Each row was made from one small tree. The marks that hang from a mark follow it in brackets, in alphabetical order. Every link used is in the known rows. Write each row's tree.
Known rows
zugof[gesar[gutur katuf] semusoz[nurid]]: [9,-5,3,-3,-5,-7,5,-3,3,-6,6,24,11,25,10,1,-6,-6,-20,-3,16,4,-6,11,-10,-9,-10,3,-6,-9,-6,2,16,-5,3,-4,4,-3,7,-4,-19,-8,13]
gesar[zera]: [-7,-1,2,3,0,6,-3,-18,-4,-1,-13,-1,4,-3,3,1,1,3,2,0,-1,2,12,1,12,-2,0,3,3,-2,6,5,-12,1,0,-5,-1,10,8,-2,-1,-3,3]
zugof[gesar[zegare] semusoz]: [-9,-10,-4,-2,14,4,3,10,-2,2,14,5,3,-2,8,12,-4,-6,-6,-4,2,-4,8,1,-14,-9,-6,-9,-7,-5,-20,0,0,3,-7,5,0,-7,9,-1,-3,-10,-7]
gesar[gutur]: [10,-3,-2,9,1,-5,-2,-7,-5,-4,-10,0,0,10,3,6,4,0,-13,-14,4,-2,6,-7,7,-8,-13,-8,-8,-9,1,-4,5,5,0,-2,-6,-4,-4,-11,6,-11,11]
zipiv[mizumit tagu zugof]: [16,-11,11,5,-8,-8,-2,13,13,-7,27,25,-8,-10,-3,-19,5,-5,-2,26,-3,16,-3,-14,-16,-8,6,-3,-12,-19,8,17,-5,-3,3,5,15,-13,-5,-13,-10,18,-6]
tagu[gesar semusoz[nurid]]: [6,-5,1,6,2,-20,-4,-3,11,-17,-4,19,28,11,1,-3,-3,-2,-10,-5,9,-6,8,31,-14,-10,-21,-10,4,-12,2,-14,10,-9,-2,-4,8,-3,18,-2,-8,0,-7]
tagu[semusoz]: [2,-9,-6,9,4,-11,-12,-6,7,0,-9,2,12,8,-2,-1,5,-4,2,-6,2,7,9,6,-5,-5,-19,-3,2,-4,-1,-1,7,1,-3,-3,1,-10,13,2,-1,-4,5]
zipiv[tagu zugof[semusoz]]: [16,-16,11,-1,-7,-10,-8,7,11,-6,17,26,-3,-8,5,-10,0,-11,10,8,4,21,2,-18,-8,-6,-4,6,-15,-22,-3,27,1,6,-4,6,12,-7,0,-3,-16,8,-1]
nunab[gesar[tagu zugof]]: [15,7,-9,9,12,-4,7,7,-7,3,-3,-22,-9,-14,-8,14,1,11,19,-11,12,6,-6,1,19,10,-29,-1,6,6,-11,-14,5,3,-2,4,-9,-1,6,-3,17,1,10]
zugof[gesar semusoz]: [-5,-10,0,2,6,0,4,3,-1,-10,4,18,12,-2,10,10,-4,-6,-11,-8,9,3,-1,5,-14,-5,-2,-4,2,-7,-12,8,-2,6,-11,0,5,-7,-6,-4,-5,-5,2]
mizumit[gesar[tagu[semusoz] zegare]]: [-6,-12,-11,13,14,1,-8,16,-1,24,7,-7,3,8,-9,3,3,-8,-2,-7,-10,-10,6,14,-14,5,-24,-2,2,6,-14,-18,4,-5,-7,7,-10,-6,15,10,9,-6,-6]
mizumit[gesar[nunab nurid tagu zera]]: [-12,8,0,-4,-6,14,1,-11,1,10,-12,-9,0,0,-7,-4,-4,2,5,-5,-10,-6,-14,7,0,17,16,8,15,24,7,0,-17,-2,-1,0,-6,10,-8,19,14,5,-6]
gesar[nurid zugof[semusoz]]: [18,-1,-6,-4,9,-6,1,-3,11,-25,2,8,0,1,2,3,-2,10,13,-9,1,17,-11,-19,-2,6,-13,1,-8,6,-15,-1,9,16,-10,5,6,-13,-3,2,4,-3,-1]
tagu[gesar[gutur] semusoz]: [4,-1,-2,8,-1,-17,-2,7,-1,-5,-9,9,14,15,6,7,0,-1,-23,-12,1,-14,11,8,-5,-2,-15,-11,1,-17,9,-10,16,7,-2,-5,-2,-6,2,-7,2,-5,1]
zipiv[tagu]: [7,-10,1,8,-2,-1,2,2,5,-6,3,9,1,-14,-3,-7,2,-8,7,-1,6,12,-1,-5,3,-3,2,-3,-5,-13,1,2,-3,0,-4,-1,4,-4,-7,-11,-5,4,-3]
zipiv[mizumit]: [8,-3,-1,10,3,-1,-2,-4,3,-6,7,8,3,-4,-1,-2,2,1,-7,11,3,11,0,3,-12,-11,-8,-7,-2,-4,7,-3,-8,-1,0,-1,6,-12,-5,-16,2,0,5]
mizumit[gesar[nunab]]: [-7,-6,-1,3,3,4,-6,-11,-5,2,-1,-1,6,-8,0,-4,2,-6,0,-9,4,-4,0,12,-8,-11,12,-1,11,7,4,5,-9,-6,-3,-2,10,3,-22,-3,-3,3,0]
tagu[gesar]: [-2,2,2,3,6,-5,4,5,-7,-16,-3,5,16,-14,4,7,-4,1,-9,-8,5,-9,4,13,-3,-9,2,-11,1,-11,1,-10,-4,0,-2,-2,6,0,-11,-13,0,-6,-3]
zipiv[mizumit[gesar] zugof]: [7,-13,7,6,5,-5,-3,9,0,-5,25,22,0,-2,-3,-13,6,-4,-17,15,-12,0,-2,2,-28,-12,4,-3,-1,-9,2,10,-8,-6,-2,4,16,-7,-16,-16,-6,12,-2]
mizumit[gesar[katuf]]: [-4,-6,-2,-1,3,3,-3,5,-10,1,5,-1,10,-7,-2,-7,3,-6,-2,-1,-1,5,-5,12,-7,-9,11,7,3,3,-4,-2,2,-8,2,-1,9,2,-20,-9,-15,-4,7]
nunab[gesar[tagu zegare]]: [2,7,-9,4,12,0,0,14,-8,23,-6,-34,-12,-8,-12,13,-2,2,22,-6,3,2,7,6,13,1,-27,-7,-6,5,-15,-15,0,-4,4,4,-22,0,22,5,14,-10,7]
zipiv[tagu zugof]: [11,-13,9,2,-6,-10,-3,9,7,-9,11,16,-5,-10,-2,-13,5,-8,7,8,1,8,2,-14,-1,-7,6,-2,-12,-19,-1,15,-2,-2,0,5,8,-4,-2,-5,-10,12,-5]
nunab[gesar[gutur tagu zera]]: [4,13,0,6,-4,2,4,-5,-10,22,-22,-23,-12,9,-3,14,-3,6,4,-9,4,-1,5,2,26,15,-24,3,5,-1,9,0,-1,5,3,-6,-24,11,16,0,16,-6,18]
gesar[gutur katuf]: [7,3,-1,1,-7,-4,-4,-3,-8,0,-8,-8,0,8,3,0,3,0,-6,-2,6,5,0,-7,10,-9,-2,3,-10,-5,3,-3,10,-1,9,-4,-4,-2,-5,-8,-7,-12,18]
zugof[gesar[katuf zera] semusoz]: [-17,-1,6,-10,-6,11,3,-4,-4,2,3,9,12,-3,11,2,-5,-3,-4,12,4,6,1,5,-2,0,17,15,6,-1,0,18,-3,0,1,-2,8,8,2,6,-18,-2,2]
gesar[katuf nurid zera zugof]: [-1,12,0,-13,-2,5,2,-6,3,-17,-6,-10,-4,-4,-3,-8,1,14,16,10,-8,11,-10,-15,17,11,14,14,0,17,-2,-4,3,2,6,0,4,7,2,9,-3,2,-3]
nunab[gesar]: [5,3,-4,-1,8,-8,-2,-1,-4,1,-11,-18,0,-8,-7,7,3,0,18,-8,7,9,7,6,12,-7,-13,-6,2,-3,-4,3,3,0,0,-4,-6,0,2,-9,2,-4,13]
zugof[gesar]: [-11,-6,-2,5,8,3,7,4,-5,-11,-1,9,11,-6,1,6,1,-3,-13,-9,3,-10,-2,8,-6,-4,5,-12,5,-4,-9,-3,-6,-2,-6,0,5,-2,-8,-8,2,-2,-3]
zipiv[tagu[gesar] zugof]: [6,-7,13,-2,-6,-13,3,20,2,-19,15,22,5,-20,2,-9,-2,-6,-4,8,-1,-5,2,-3,-8,-6,16,-8,-8,-26,3,8,0,-2,0,5,14,2,-12,-11,-11,13,-15]

Write each row's tree
[2,9,1,-4,-14,-2,-10,-14,-5,9,-11,-16,-3,5,3,-3,5,-1,2,0,12,2,-2,-6,11,-14,11,5,-4,5,11,5,6,-5,16,-4,-1,1,-7,2,-9,-7,18]
gesar[gutur katuf nunab]
[-15,4,6,1,-8,17,2,-15,-2,17,-5,5,5,-6,12,12,-10,-3,-2,0,9,-5,-6,8,-1,10,7,10,15,10,5,12,-18,2,-2,0,-1,8,6,19,5,1,0]
zugof[gesar[nunab tagu zera] semusoz]
[-21,5,-1,-17,2,14,-3,-10,1,7,-5,-17,-8,3,-5,-8,1,1,12,3,-18,-11,6,0,-1,4,25,1,2,21,1,2,-11,-6,0,0,-4,12,2,17,4,3,-15]
mizumit[gesar[nunab nurid zegare zera]]
[-18,23,8,-23,-19,4,-1,-9,0,-10,-14,-12,9,-10,2,-8,-6,6,10,14,-4,-4,-8,5,6,0,42,9,8,15,17,5,-6,-5,13,-6,3,15,-7,14,-10,1,-8]
tagu[gesar[katuf nunab nurid zera]]
[0,19,1,-20,-13,-4,0,-2,-3,5,-21,-29,-11,15,-7,-3,1,10,15,5,-8,11,-2,-7,23,10,7,9,-2,7,7,10,12,4,13,-11,-19,11,7,7,-1,-4,17]
nunab[gesar[gutur katuf nurid zera]]
[12,5,-3,5,1,-1,-2,-19,-2,-5,-7,-7,-12,2,6,5,4,9,0,-11,13,-8,2,-15,16,-5,-7,-2,-1,4,4,-3,8,6,3,1,5,-3,-9,-5,8,0,6]
gesar[gutur nunab zugof]
[10,-9,-3,12,6,0,2,2,-5,2,12,15,-2,14,1,-3,3,-2,-29,0,-7,-2,-1,4,-18,-5,-5,-8,0,-8,10,-5,2,1,-5,-3,4,-8,-22,-25,4,0,7]
zipiv[mizumit[gesar[gutur]]]
[-7,6,-1,6,-11,5,-12,-3,3,23,-10,-11,8,4,-3,-3,2,-1,7,12,-1,10,-1,8,8,10,-10,19,9,10,9,-2,0,-5,8,-3,-9,5,27,19,-3,-5,8]
gesar[katuf tagu[semusoz] zera]
[-3,-1,0,-5,-2,4,3,-7,-2,-6,-10,5,-2,22,-2,-4,0,3,-14,-11,-20,-8,0,-4,2,14,8,1,0,3,4,1,1,6,-7,-7,-8,9,-12,-2,7,-1,-1]
mizumit[gesar[gutur nurid zera]]
[8,20,0,-6,-19,1,-3,-3,2,10,-16,-20,-7,10,-6,-2,0,4,5,-2,2,4,-26,-10,10,7,8,5,-5,21,3,-6,5,-1,15,0,-15,-4,-5,17,8,-10,14]
gesar[gutur katuf nunab nurid tagu]
[9,-4,-4,5,7,1,5,7,-12,-6,10,0,-5,3,2,-1,5,4,-11,-6,-1,-5,-7,-4,5,-1,-1,8,0,0,-5,-11,19,1,1,2,8,1,-24,-15,-6,0,8]
mizumit[gesar[gutur katuf zugof]]
[-2,3,-3,-4,1,-16,-2,12,11,-21,-9,8,20,7,-3,-1,-2,2,-5,-6,-8,-4,-3,10,-14,4,0,-10,3,-1,-1,-10,10,5,-6,-3,1,-9,2,5,3,-2,-10]
tagu[gesar[nurid] semusoz]
[-6,17,2,-22,-9,-1,-2,-2,1,0,-18,-29,-4,-1,-10,-7,-1,8,27,12,-6,19,-4,-1,18,8,13,11,3,14,3,12,3,-2,11,-9,-10,12,9,10,-6,-1,12]
nunab[gesar[katuf nurid zera]]
[11,-10,3,3,2,-8,7,-9,6,-12,3,30,12,28,11,8,-7,-5,-25,-14,15,-4,0,12,-11,-9,-20,-9,-6,-15,-6,1,10,0,-6,-4,3,-6,8,-7,-7,-6,8]
zugof[gesar[gutur] semusoz[nurid]]
[-14,10,7,-9,-8,4,1,0,-12,-6,-6,-4,15,-13,7,-1,-5,3,-3,11,0,-4,6,12,9,-4,22,8,6,-4,12,-1,-6,-6,9,-6,6,18,-2,-3,-14,-3,-3]
tagu[gesar[katuf zera]]
[5,-17,-1,10,1,4,7,13,5,1,28,27,-2,-9,-3,-16,2,-10,-11,13,-4,12,-8,6,-23,-2,10,-3,3,-12,8,1,-6,-5,-9,0,14,-9,-24,-22,-5,15,-8]
zipiv[mizumit[gesar] tagu]
[20,-14,11,2,-10,-9,-6,11,17,-4,32,34,-6,-7,4,-15,0,-8,3,27,2,26,-2,-18,-22,-8,-2,4,-15,-22,7,26,-2,4,-2,6,17,-16,-2,-10,-16,13,-3]
zipiv[mizumit tagu zugof[semusoz]]
[-7,11,-5,0,7,7,0,3,-9,29,-11,-37,-14,-5,-8,12,-3,6,23,2,-3,-1,15,6,22,9,-20,1,2,7,-5,-7,-8,-3,6,1,-24,13,33,11,14,-6,4]
nunab[gesar[tagu zegare zera]]
[-17,-2,2,-3,-1,13,-6,-21,-5,9,-9,-5,5,-4,4,-4,1,-3,1,-1,-2,-8,7,10,1,-2,19,7,16,9,14,11,-16,-6,-1,-4,8,15,-12,3,-5,7,-3]
mizumit[gesar[nunab zera]]
[10,-17,6,5,-7,-17,-12,12,18,-2,12,20,2,0,-5,-17,9,-10,6,11,-3,10,6,-11,-9,-1,-6,2,-8,-18,1,18,9,0,-2,4,10,-9,11,3,-11,14,-7]
zipiv[tagu[semusoz] zugof]
[-3,-7,3,-4,-6,10,9,7,14,-3,18,23,-3,0,-7,-22,0,-3,-6,20,-20,13,-12,-1,-18,16,24,4,4,-1,14,7,-11,-1,-9,-4,6,-1,-15,-9,-1,20,-18]
zipiv[mizumit[gesar[nurid zera]] tagu]
[-13,9,-3,-13,2,1,7,4,3,0,-4,-12,-12,16,-3,6,1,0,-6,-8,-8,-24,-4,-11,-4,-1,17,-16,-9,11,-9,-6,5,0,3,2,-12,-5,0,12,12,-5,-10]
zugof[gesar[gutur nunab nurid zegare]]
[18,0,-6,-1,13,-10,0,0,-1,-8,0,-8,-5,-9,4,12,-1,8,24,-8,15,21,3,-5,10,0,-27,3,1,-2,-10,5,12,12,-7,1,4,-5,2,-8,-1,0,11]
nunab[gesar[zugof[semusoz]]]
[3,-6,-10,12,23,8,7,15,-11,8,15,-8,-11,-10,-6,10,1,4,0,-10,-5,-14,-2,2,1,6,-19,-3,-1,9,-21,-28,1,-2,-7,13,-1,-1,-1,-2,15,-1,-10]
mizumit[gesar[tagu zegare zugof]]
[-6,1,3,-10,-4,4,9,-6,4,-10,-6,15,1,24,9,9,-6,3,-18,-8,-10,-3,-3,-11,-3,14,7,0,-1,-2,0,13,3,15,-9,-5,-8,2,0,6,4,-3,-1]
zugof[gesar[gutur nurid zera] semusoz]
[-1,-5,-5,4,10,3,0,-10,-5,-8,6,0,-1,-12,2,-1,4,2,3,-10,6,-7,-2,4,-1,-6,7,2,11,11,-3,-5,-1,-2,-4,3,17,0,-25,-5,1,9,-5]
mizumit[gesar[nunab zugof]]
[-2,2,0,-3,-10,4,-6,-7,-10,12,-6,-8,0,6,3,-6,4,-6,-7,-3,4,-4,-4,4,-1,-10,18,8,4,7,8,5,7,-7,9,-3,3,4,-25,-3,-12,-3,12]
mizumit[gesar[gutur katuf nunab]]
[1,3,-4,-3,0,-1,-5,6,-9,11,-3,-20,-11,10,-1,3,4,-1,-1,3,-1,-4,10,-12,10,-14,-5,-1,-18,-2,-5,-10,11,-4,12,1,-10,-1,11,-3,-7,-17,11]
gesar[gutur katuf zegare]
[-1,-6,12,-4,-14,-6,6,7,6,0,12,20,-12,0,3,-8,4,-10,-13,4,4,-16,-5,-15,-4,-3,24,-5,-4,-16,8,22,3,-3,4,4,8,-2,-14,-1,-7,17,-8]
zipiv[tagu zugof[gesar[gutur nunab]]]
[15,8,-7,6,9,-1,8,5,4,-15,-4,-5,-5,-6,-9,4,-1,12,10,-12,-2,4,-22,-10,8,16,-15,-3,-2,15,-16,-23,2,8,-5,8,-6,-8,-1,6,22,-2,-3]
gesar[nurid tagu zugof]
[5,-11,9,1,-6,-19,-5,23,11,-10,15,26,10,-9,0,-13,2,-8,-4,10,-3,-2,6,1,-14,-2,4,-3,-4,-26,6,10,10,0,-2,4,15,-5,2,-1,-12,16,-17]
zipiv[tagu[gesar semusoz] zugof]
[-12,7,-3,-4,7,11,-4,-20,-2,8,-3,-22,-18,-10,3,2,3,11,20,7,2,-11,17,-13,20,-2,2,4,0,14,2,-3,-7,-3,6,5,1,12,17,12,3,2,-12]
gesar[nunab zegare zera zugof]
[-13,0,3,-12,0,5,6,-5,7,-15,-4,15,9,7,6,5,-7,2,-5,-2,-8,3,-5,-3,-8,12,12,2,5,4,-5,13,-6,9,-11,-2,-1,3,3,10,0,0,-7]
zugof[gesar[nurid zera] semusoz]
[-11,6,-2,-8,8,3,-3,-4,-7,18,-10,-32,-13,-4,-5,5,1,4,23,4,-3,0,24,3,20,-2,-12,-2,-1,1,-2,2,-5,-3,6,-4,-14,13,26,3,2,-4,3]
nunab[gesar[zegare zera]]
[7,-4,5,7,-5,-1,11,19,5,-12,22,25,7,-19,3,-7,-4,-4,-13,18,4,5,-6,8,-17,-4,14,-10,-1,-20,14,-6,-5,-3,-2,-1,13,-8,-15,-24,-4,11,-15]
zipiv[mizumit tagu[gesar]]
[-6,4,-1,2,-7,11,-5,1,-9,20,0,-13,7,-11,-4,-5,0,-7,3,1,6,1,-17,16,-4,-2,13,13,11,18,1,-4,-7,-12,8,4,2,5,-18,8,-4,-3,8]
mizumit[gesar[katuf nunab tagu]]
[-13,0,1,1,-2,-6,-5,-3,1,-4,-11,6,19,0,6,1,-2,1,-8,2,-3,-9,17,15,0,3,-1,0,13,-9,14,-1,0,2,-1,-7,2,7,13,3,-4,2,-11]
tagu[gesar[zera] semusoz]
[5,-11,-8,20,5,0,-4,13,5,18,16,13,11,7,-7,-5,2,-7,-18,7,-7,5,-9,20,-28,7,-21,0,11,4,5,-13,-2,-4,-7,2,2,-15,0,-4,9,6,0]
zipiv[mizumit[gesar[tagu[semusoz]]]]
[-11,12,4,-12,-10,5,-5,-27,7,-5,-22,-12,-1,1,-2,-5,1,5,17,2,-5,4,-2,-6,9,3,19,3,4,16,10,12,-14,2,4,-5,-3,7,3,16,4,3,-2]
gesar[nunab nurid zera]
[15,4,-9,15,13,3,6,8,-9,11,2,-15,-21,5,-2,16,1,9,-4,-13,1,-14,3,-15,17,7,-32,-7,-14,3,-15,-29,9,6,1,10,-15,-5,15,0,22,-11,0]
gesar[gutur tagu zegare zugof]
[-3,0,3,7,-4,11,9,-4,-6,11,-3,13,0,15,12,19,-9,-2,-24,-8,2,-8,-2,0,2,16,-12,3,5,-6,2,5,-4,10,-7,-1,-13,5,7,4,11,-5,6]
zugof[gesar[gutur tagu zera] semusoz]
[-21,0,-2,-4,8,8,2,0,-3,6,4,-11,-3,-7,0,7,0,-5,1,-2,4,-20,7,4,-5,-13,16,-12,0,8,-8,-3,-8,-9,2,4,1,0,3,8,2,-1,-10]
zugof[gesar[nunab zegare]]
[13,-1,0,4,2,2,0,-18,-3,-4,-3,8,-9,10,15,10,-2,10,-4,-6,6,5,12,-18,16,8,-19,10,-4,-7,4,6,7,17,-5,-1,2,4,5,-4,1,-4,6]
gesar[gutur zera zugof[semusoz]]
[-7,12,-2,-3,2,11,0,-1,1,10,-10,-21,-10,4,-10,3,-3,7,12,1,-16,-4,0,-8,10,15,-7,-2,-7,15,-9,-15,-12,1,2,3,-22,6,28,19,19,-9,-8]
gesar[nurid tagu zegare zera]
[-17,5,-4,3,6,13,6,6,-5,18,4,-14,-5,-9,-3,12,-2,-4,-1,-3,4,-22,-6,8,-3,-2,5,-11,4,13,-11,-13,-12,-10,2,7,-9,0,8,15,13,-4,-9]
zugof[gesar[nunab tagu zegare]]
[0,9,-7,-11,9,0,-2,-6,7,-8,-1,-21,-17,-5,-6,0,3,11,24,-2,-2,-5,-2,-18,8,-2,3,-7,-8,21,-14,-13,3,1,3,8,0,-6,6,14,10,0,-13]
gesar[nunab nurid zegare zugof]
